In the rows, zero is written as 128.
Known rows, with every way that one mark hangs from another
(papog guto loguf piges): [133 146 117 125 130 124 132 114 126 144 160 159 130 134 135 138 132 125
 130 154 103 112 141 106 158  82 116 129 129 137 134 116 106 129 129 127
 135 119 133 154 128 128 121 131 129 108 127 124 132 111 130 120 136 125
 102 113 137 144 153 126 112 126 122 122]
(piges (papog loguf migaf)): [119 122 127 141 133 137 141 130 134 134 118 116 131 116  96 126 121 114
 138 110  97 173 102  89 111 106 157  75 118 123 122 131 113 139 126 132
 145 120 104 117 147 146 148 120 115 119 123 128 132 118 135 147 147 123
 177 116 117 119 139 137 173 124 120 124]
(piges (papog buvi furo)): [111 121 129 164 135 128 122 136 125 115 120 110 125 117 126 116 124 124
 127 118 134 107 109 118 121 168 129 125 122 126 125 145 128 137 134 148
 138 130 128  99 145 139 157 135  97 136 125 127 124 142 129 114 119 135
 111 151 122 147 110 123 188 123 160 141]
(situ migaf): [123 114 136 120 126 131 149 132 141 125  95 117 131 124  91 124 132 112
 119 130 112 171 149 133 115 103 166 116 128 119 106 140 148 126 100 118
 133 124 117 126 128 130  93 117 133 134 107 149 123 106 158 141 138 130
 144 146 107 126 157 140  52 123  93 126]
(guto (kifeg rezup)): [177 112 116 125 119 122 130 135 137 141  70  97 128 122  87 161 120 136
 126 114 125 180 190 136 114 168 113 157 141 113 110 147 185 138 168 106
 125 137 135 138 148 107 139 117 162 123  86 115 135 164  85 159 131 138
 127 114 118  91  96  94 237 136 154 130]
(guto kifeg): [161 115 119 133 125 128 140 131 129 135  89 112 128 125  94 145 139 118
 128 120 119 176 174 135 123 157 124 147 129 117 121 145 165 131 145 110
 116 135 128 136 141 117 136 120 152 132  93 124 131 141  93 144 128 136
 125 117 120 106 108  93 162 132 133 135]
(papog furo guto loguf piges (riked tugot)): [129 176 100 128 123 115 125 123  97 110 156 149 121 143 170 126 132 148
 138 161 161  86 113 190 174 105 117 186 129 151 139 121  99 127 109 143
 164 131 155 151 116 149 120 138 131 130 155 106 126 166 130 100 131 128
 102  93 165 165 104 112 169 136 157 134]
(papog piges): [129 136 129 118 124 127 127 128 132 103 124 132 124 132 128 128 152 113
 135 140 118 139 120 125 149 100 130 134 129 132 146 132 127 135 123 115
 131 132 133 146 125 121 122 123 134 131 122 135 130 127 112 106 148 135
 110 123 132  99 135  97  87 130 115 131]
(furo (papog guto loguf piges)): [127 127 128 151 131 131 124 120 135 144 138 144 132 125 132 125 128 126
 135 142 108 130 124 100 115 115 135 127 136 129 113 122 115 129 126 135
  98 113 134 147 126 129 102 130 129 115 138 121 141 133 117 136 111 109
  81 101 137 132 173 153  96 130 131 125]
(tubi loguf): [131 105 119 157 130 125 146 139 116 123 114 138 133 128 103 115 135 107
 125 117 106 123 131 112 108 105 147 128 109 119 123 146 132 134 117 122
 121 123 118 141 136 107 101 115 133 134 116 142 123 136 132 151 108 136
 131 138 103 140 170 111  47 122 112 139]
(tugot riked): [145 121 122 126 130 123 151 134 107 109  99 127 124 120 104 125 155 115
 135 136 135 160 117 142 107 125 154 137 111 125 134 146 140 128 110 119
 129 133 124 142 131 124 111 125 141 158 111 124 134 146 130 149 125 118
 108 106 140 134 112  79 112 140  98 141]
(kazo buvi): [124  99 129 117 127 127 141 130 141  86 106 122 130 115 147 135 144 103
 131 125 110 164 140 108 164 133 109 112 114 120 115 142 154 138 143 109
 110 124 113 150 137 136 106 130 149 146 109 144 133  91 104 120 135 133
 130 114 103 149 126 101  69 127 135 138]
(riked tugot): [138 129 128 130 129 121 155 135 107 111 104 104 127 124 104 125 161 102
 139 137 147 168 127 150 105 127 152 162 113 121 131 140 155 138  97 118
 121 139 114 152 123 129 102 121 140 160 112 122 131 136 117 144 133 125
 121 108 130 127 111 102  91 132 103 140]
(migaf (papog furo guto loguf piges)): [131 130 132 127 134 126 117 109 122 152 153 147 130 145 170 144  99 143
 133 124 123  88 128 111 123 103 111  86 129 135 134 121 120 118 125 144
 146 120 123 124 127 131 145 142 129 111 144 117 121 132 144 139 128 136
 128 133 132 139 127 191 141 119 112 113]
(situ (migaf (papog buvi (riked tugot)))): [116 126 142 103 121 129 135 138 120 106 108 109 128 125 110 115 138 120
 120 120 144 137 119 140 103 150 156 140 129 120 115 131 142 120 126 117
 118 138 119 116 103 119  98 126 128 150 127 136 125 114 164 132 132 126
 165 149 120 129 132 134  84 126 107 125]
(piges (papog furo (guto kifeg))): [146 118 127 158 131 123 138 131 141 139 107 101 131 127  94 155  98 139
 133 111 130 139 148 140 101 158 117 131 123 123  99 141 130 124 119 156
 153 127 131 114 154 133 172 129 106 118 103 110 136 163 126 127 117 124
 120 132 130 142 114 141 229 133 138 135]
(migaf (papog buvi piges)): [121 124 147 109 128 130 112 127 126 116 138 131 126 128 144 125 141 119
 128 120 129 101 109  95 123 144 114 115 130 125 149 124 131 128 155 118
 108 137 123 120 114 106 140 134 126 134 134 132 127 114 122 116 133 136
 128 151 125 105 123 127  99 124 118 124]
(migaf (papog furo guto piges riked)): [132 137 136 112 127 124 119 125 130 119 141 123 127 153 156 145 106 150
 132 113 150 105 116 154 134 124 105 132 129 139 129 123 106 108 112 142
 147 136 138 130 115 122 140 133 124 126 138 119 128 148 138 100 128 127
 125 129 145 130 119 149 134 133 126 127]
(furo (papog migaf piges)): [119 117 145 130 123 138 122 137 158 119 113 117 128 117 114 116 134 123
 137 127 125 171 100 137 102 106 156 113 138 124 128 122 122 135 101 127
 102 118 128 136 129 133 110 115 130 126 139 139 140 139 105 129 127 111
 118 110 131  72 166 142  66 139 107 125]
(papog migaf): [128 112 136 123 131 135 149 136 153 136 112 109 131 124  93 127 133 116
 127 122 119 196 134 142 122  90 153 104 121 122 127 126 132 134  85 120
 131 127 112 132 140 137 122 109 131 130 113 148 128 104 124 139 139 122
 158 126 113  98 140 121  73 132  97 130]
(furo (papog buvi guto loguf migaf piges)): [111 127 134 146 129 135 116 129 152 150 155 144 131 109 130 108 127 135
 123 149 119 117 115 114 120 123 136 130 142 127 123 104 111 135 127 138
  92 111 138 130 129 137 112 126 113 110 151 134 140 113 121 129 106 102
  96 121 133 120 176 146  94 134 131 121]
(migaf (papog buvi loguf)): [121 116 131 132 138 134 122 118 107 150 140 138 130 127 147 117 134 116
 124 115 110 109 125  68 113 152 123  93 123 122 138 128 138 129 165 116
 102 128 107 113 122 120 129 138 135 132 133 129 120 102 131 156 123 136
 140 141 113 145 118 147 117 111 137 122]
(papog loguf piges): [125 146 113 125 128 129 121 116 113 123 140 158 124 130 153 122 151 111
 136 147  99 121 118  98 164  87 132 112 130 136 152 128 121 141 146 112
 135 122 127 146 127 133 120 131 143 122 137 129 123 122 116 126 151 142
 120 110 132 121 135 110 119 120 132 124]
(situ (migaf papog)): [125 106 151 105 127 133 142 127 140 133  98 112 133 131 101 134 118 116
 123 109 114 162 139 110  88 116 160  83 127 116 106 136 150 118 111 119
 129 125 105 116 119 120 105 122 134 133 114 142 123 104 168 154 137 131
 170 154 105 114 152 176  63 119  77 115]
(migaf (papog buvi (guto kifeg) loguf)): [143 115 128 131 135 129 127 117 120 171 142 136 135 126 124 141 114 130
 120 117 116 107 162  83 106 172 101 118 129 119 119 123 143 120 172 124
 102 129 118 118 127 111 147 138 132 117 118 116 129 108 125 158 109 126
 134 140 118 151 119 147 172 119 135 121]

Rows
[158 120 131 114 127 128 140 130 129 138 114 108 135 145 102 156 110 136
 129  97 133 157 153 130 106 165 105 143 126 122 104 130 130 105 137 121
 117 142 123 135 119 105 137 125 139 129 106 114 138 133 122 134 121 118
 148 119 131 130 115 124 153 135 125 129]
(migaf (papog (guto kifeg) riked))
[115 144 123 116 121 128 139 152 123  94 125 106 124 115 105  99 162 123
 123 138 167 154 105 185 145 148 145 192 122 129 140 119 122 136 110 115
 116 146 134 132 115 135 110 113 123 156 135 137 132 120 114 106 128 115
 149 118 136 121 105  56 101 142 144 145]
(papog buvi migaf (riked tugot))
[143 144 117 123 121 125 119 117 152 161 149 153 126 128 140 148  95 160
 127 149 128 116 156 173 156  88 114 120 141 137 136 110 122 129 114 146
 168 112 148 126 149 153 165 126 131  91 139 120 125 145 120 134 132 131
 140 118 139 110 123 156 202 135 120 113]
(papog furo (guto kifeg) loguf migaf piges)
[128 129 133 110 130 133 118 113 113 132 138 143 128 137 154 136 130 117
 139 117 104 120 109  76 122 107 127  75 127 130 148 126 126 128 153 115
 126 125 110 130 118 119 134 135 144 124 140 122 125 121 125 146 147 141
 151 122 127 110 128 155 119 117 109 113]
(migaf (papog loguf piges))
[107 134 140 103 118 130 111 132 131 102 122 128 123 133 145 117 122 140
 117 124 144  99 113 149 132 136 139 126 139 131 127 129 128 119 130 128
 141 131 137 103 110 126 118 133 122 134 144 141 117 129 164 107 136 138
 151 162 126 118 132 148 100 123 122 121]
(situ (migaf (papog buvi furo piges riked)))
[130 135 135  98 123 130 119 130 118  99 126 122 126 145 142 135 137 125
 138 105 132 135  98 120 133 125 122 121 127 133 141 127 112 118 142 112
 126 142 126 137 107 107 127 127 139 138 133 125 130 135 121 107 146 132
 148 120 139  99 120 114 112 130 123 127]
(migaf (papog piges riked))
[117 121 155  99 122 127 127 128 150 129 134 126 133 126 109 132 117 126
 115 130 126 110 137 115 104 123 135 116 136 122 112 118 131 116 123 129
 125 127 125 117 112 113 116 128 114 121 123 140 129  95 174 121 130 122
 140 169 116 122 163 166  68 125  84 113]
(situ (migaf (papog buvi guto piges)))
[124 110 143 143 140 126 127 124 133 154 141 119 133 135 144 133 104 141
 117 116 145  94 146 124 105 159 106 118 125 125 120 127 135 116 117 148
 119 130 124 108 129 122 144 138 111 129 127 127 121 115 142 133 101 126
 110 161 119 155 117 174 121 123 126 128]
(migaf (papog buvi furo guto))
[118 123 116 147 136 135 131 119 132 155 130 140 126 128 151 118 111 137
 126 132 120 147 133 148 145  82 150  79 125 133 137 128 132 137  94 138
 158 109 118 113 150 167 132 125 135 118 142 140 109 126 132 160 131 140
 156 121 118 132 120 161 130 118 128 122]
(papog furo loguf migaf)
[125 126 119 167 139 126 137 121 123 148 133 124 132 128 121 137  99 134
 134 120 113 120 127 108 116 126 129 100 118 131 107 139 111 129 117 157
 158 116 121 116 151 148 154 136 103 115 123 113 128 140 147 138 122 127
 121 125 127 171 129 162 203 121 143 131]
(piges (papog furo guto loguf))
[123 145 119 117 127 131 105 117 100 116 138 143 122 149 187 127 120 142
 138 115 130  97  96 124 150 119 118 102 130 141 151 129 111 122 146 127
 147 129 130 121 116 133 138 141 144 128 156 119 115 152 128 122 144 147
 148 117 142 131 102 146 159 119 147 121]
(migaf (papog furo loguf piges riked))
[116 146 122 111 125 133 104 123 101 109 151 151 123 135 169 113 145 126
 129 122 123  87  94  93 153 147 112 124 132 135 154 121 108 126 183 110
 114 136 130 123 105 114 130 139 136 132 151 125 124 121 124 112 139 138
 140 126 137 128 115 107 142 121 158 124]
(migaf (papog buvi loguf piges riked))
[111 171 113 126 117 117 106 143  99  67 139 132 113 128 173  97 166 139
 130 157 189  70  91 204 181 157 117 218 133 144 161 130 121 138 132 132
 140 146 164 130 110 138 125 137 122 155 157 124 121 169 110  71 129 141
  88 125 159 134  80  60 150 138 176 146]
(papog buvi furo piges (riked tugot))
[110 148 112 129 127 128 107 121 109 119 159 167 122 118 161 103 164 114
 124 160 111  79 115  93 177 121 121 141 135 136 160 120 121 145 176 112
 115 126 139 130 123 128 123 138 129 125 146 135 121 107 115 110 136 144
  99 131 130 134 128  88 125 118 160 129]
(papog buvi loguf piges)
[129 126 126 149 127 131 138 142 112 102  95 102 127 126 113 109 154 119
 140 121 148 176 104 152  99 161 155 176 126 123 110 142 132 130 112 122
  87 135 128 146 114 128  82 121 139 159 131 121 142 162 105 132 110 108
 102  87 142 126 133 102  91 139 147 145]
(furo (papog (riked tugot)))
[131 120 122 131 136 133 155 121 149 176 148 136 137 126 101 135 110 126
 123 137 102 168 154 121 129  74 141  99 122 127 113 111 113 128  90 132
 140 114 113 139 143 143 120 116 126 106 118 137 130  89 142 154 128 111
 151 115 117 141 157 147  96 127 101 121]
(papog guto loguf migaf)
[119 138 111 153 133 121 128 138 127 124 148 128 127 136 144 114 124 151
 110 140 164  89 148 181 172 165 102 200 127 139 115 129 111 118 110 147
 130 137 158 121 129 135 123 134 107 135 127 134 123 129 132  84  96 123
  77 141 138 187 107  90 140 134 187 151]
(papog buvi furo guto riked)
[144 115 135 136 123 125 133 145 166 142 113  91 134 105  57 150  98 141
 121 112 130 154 149 124  95 172 115 144 135 115 101 121 136 133 147 140
 134 134 133 112 153 118 172 116 101 109 101 116 147 135 124 129 121 109
 144 141 120 109 125 114 252 142 140 128]
(piges (papog buvi (guto (kifeg rezup)) migaf))
[118 133 133 129 134 125 107 113 120 150 168 154 128 135 176 129 109 143
 123 134 134  57 127 106 134 133 100 109 132 135 141 116 120 123 147 145
 133 122 132 112 124 128 149 146 118 115 151 121 118 121 141 126 117 136
 113 150 131 151 120 175 147 119 133 117]
(migaf (papog buvi furo guto loguf piges))
[131 138 132 125 118 121 112 135 169 138 151 137 124 117 127 137 107 159
 113 154 160  93 156 198 156 136  98 168 145 133 139 106 127 128 117 150
 144 126 164 113 144 137 172 126 107 103 133 131 128 137 116  97 113 124
 108 153 137 101 116 121 178 143 131 125]
(papog buvi furo (guto kifeg) migaf piges)
